Each row was made from one small tree. Brackets hold a mark, then the marks that hang from it, in alphabetical order. Every link used is in the known rows. Write each row's tree.
(in the rows, 128 means zero)
Known rows:
[Z [P Q [R [V U]]]]: [131 191 138 133 124 128  91 140 125 164 137 115 111  92 115 148 150  22
 103 125 139]
[J [P Q [T Y]]]: [138 144 135  80 118  55 102 138 135 114 120  99 121  99 118 169 123  99
 105 135 138]
[Z P]: [116 118 129 140 143 127 102 140 117 127 109 150 125 122 122 136 145  73
 114 139 141]
[U [V [Z [P T]]]]: [135  96 112 129 137 116  91 126 136 117 113 120 138 160 113 175 163  56
  98 157 168]
[V U [Z [P T]]]: [114 135 156 147 157 152  96 143 116  74 115 135 144 118 122 138 148  46
 170 136 168]
[Z [P Q R T]]: [139 155 128  72 148 135  88 153 138 130 111 119 107 106 112 141 140  44
  84 125 161]
[P [R [V U Z]] [T [Y Q]]]: [127 160 142 139 116 129 136  99 150 110 132  88 141  54 121 170 181  89
 159 123 164]
[Q [P [R V]]]: [126 222 107 182 119 161 110 140 134 140 122 107 112 152 125 162 149  65
  81 116 127]
[Q P]: [118 181 110 148 140 163 109 156 119 113 111 125 124 159 117 148 128  89
 122 118 126]
[W [P Q R T]]: [154 157 111  73 133 121 117 139 144 122 124 124 116  93 106 137 131  77
  88 110 146]
[U [V Z]]: [141  89 111 138 122 115 119 112 138 138 135 103 146 166 121 155 146 106
 104 153 140]
[Z [P Q R [T [Y J]]] V]: [128 146 143  64 152  91  93 131 158 124 100 114 123 115 135 178 202  32
  69 127 155]
[V Z]: [123  99 131 144 138 134 129 120 135 106 121 119 146 147 129 125 117 102
 121 145 143]
[R [V U [Z [P Q [T Y]]]]]: [124 162 149 173 122 114  92 119 131 116 119 109 136  87 112 188 153  12
 129 138 162]
[Q [P R]]: [131 199 114 138 142 174 115 154 128 122 125 109 121 153 126 131 146  85
  97 114 123]
[T [Y [J [P R]] Q]]: [104 115 137  96 141  66 145 108 142  87 140 110 148  68 116 135 172 137
 129 145 122]
[Y [J [P R]] Q]: [ 84 122 130  85 158  76 140 127 137  84 138 127 134 100 111 122 144 148
 143 143 135]
[P Q [R [V U]] [T [Y J]]]: [150 210 157 110 117 106 120 109 157 108 157  79 126  69 114 167 175  73
 110 112 138]
[R [V U]]: [121 190 142 188 103 122 122 117 121 143 144 119 124 109 129 155 144  99
 158 121 128]
[G [P Q R [T Y]]]: [138 191 122  64 140  83 114 136 138 121 120  94 124  86 114 160 137  69
  75 122 136]
[J [P [R [V Z]] T] [Y Q]]: [ 77 125 129  94 123  70 133 103 138 143 111  99 114  91 101 164 145  69
 105 146 167]

Write each row's tree:
[153 112 111  91 138 121  87 132 147 139 122  97 129 149 107 166 157  34
  67 153 167]  [U [V [Z [P Q R T]]]]
[157 187 149 127 109 121 113 109 155 129 145  67 132  73 121 171 157  46
 109 122 152]  [P Q [R [V U Z]] [T Y]]
[124 162 141  72 150  71 111 141 150  80 142 103 119 129 116 132 125 110
  84 133 141]  [Y [J [P Q R T]]]
[130 139 153 112 157 156 101 145 122 118 137 111 142 108 117 114 139  19
 131 136 147]  [V U [Z [P Q R]]]
[126 186 142 176 122 136 102 129 120 148 136 130 119  98 130 141 173  41
 117 127 138]  [Z [P [R [V U]]]]
[139 192 147 163 118 143 118 114 147 113 140  97 126 114 134 151 153  75
 132 120 161]  [P [R [V U Z]] T]
[119 148 144  34 128  78 118 132 132 156 130  87 103 105 104 136 125  63
  71 130 139]  [J [P Q R T] Y]
[152 136 116  90 123  96 116 124 137 113 113 126 132  73 102 165 142  80
 103 116 139]  [W [P Q [T Y]]]
[115 204 110 113 137  80 104 131 145 129 112  96 115 126 112 175 109  38
  62 134 162]  [G [P Q [R [V Z]] T]]
[ 79 201 106 124 155 143 125 138 148  73 113 119 118 123  95 174 161 105
 134 117 160]  [Y J [Q [P [R V] T]]]
[149 101 112 103 136 119  96 129 140 158 132  98 136 148 110 153 156  34
  61 159 148]  [U [V [Z [P Q R]]]]
[113 197 124 153 118 149 131 124 125 132 131  99 135  64 110 173 185  84
 166 114 126]  [T [Y [Q [P [R [V U]]]]]]
[112 197 154  81 108  72 112 123 126 167 143  81 100  88 105 159 140  42
  96 124 137]  [J [P Q [R [V U]] T] Y]
[125 215 110 177 130 165 102 140 146 105 110  98 116 162 123 174 145  49
  82 120 161]  [Q [P [R [V Z]] T]]
[100  94 135  99 147  99 154 104 141  85 131 124 154  68 106 143 169 148
 156 138 128]  [T [Y J Q]]
[109 177 129  73 156  58 114 133 136  78 117 112 135 102 103 173 132  81
  91 130 136]  [G [P Q [T [Y J]]]]
[126 198 141 159 125 136  94 135 129 125 124 127 111  98 128 159 174  45
 123 119 160]  [Z [P [R [V U]] T]]
[114 147 151  86 145 122 106 136 131 131  98 129 130  67 139 175 228  58
 175 114 161]  [Z [P R [T [Y Q]]] [V U]]
[115 157 164  80 153  97  89 142 134 105 107 126 134 102 128 187 202  34
 146 121 151]  [Z [P Q [T [Y J]]] [V U]]
[109 133 130 109 144 108  88 146 133 131  77 150 113 151 145 181 176  59
 119 127 168]  [Z [P T] V]
[115 164 138 120 137  62 106 122 161  83 138  94 123 144 117 156 123  74
  64 147 157]  [Y [J [P Q [R [V Z]] T]]]
[108 106 124  97 145 116 109 131 127 101  90 142 130  67 106 170 173  85
 147 133 164]  [Z [P [T [Y Q]]]]
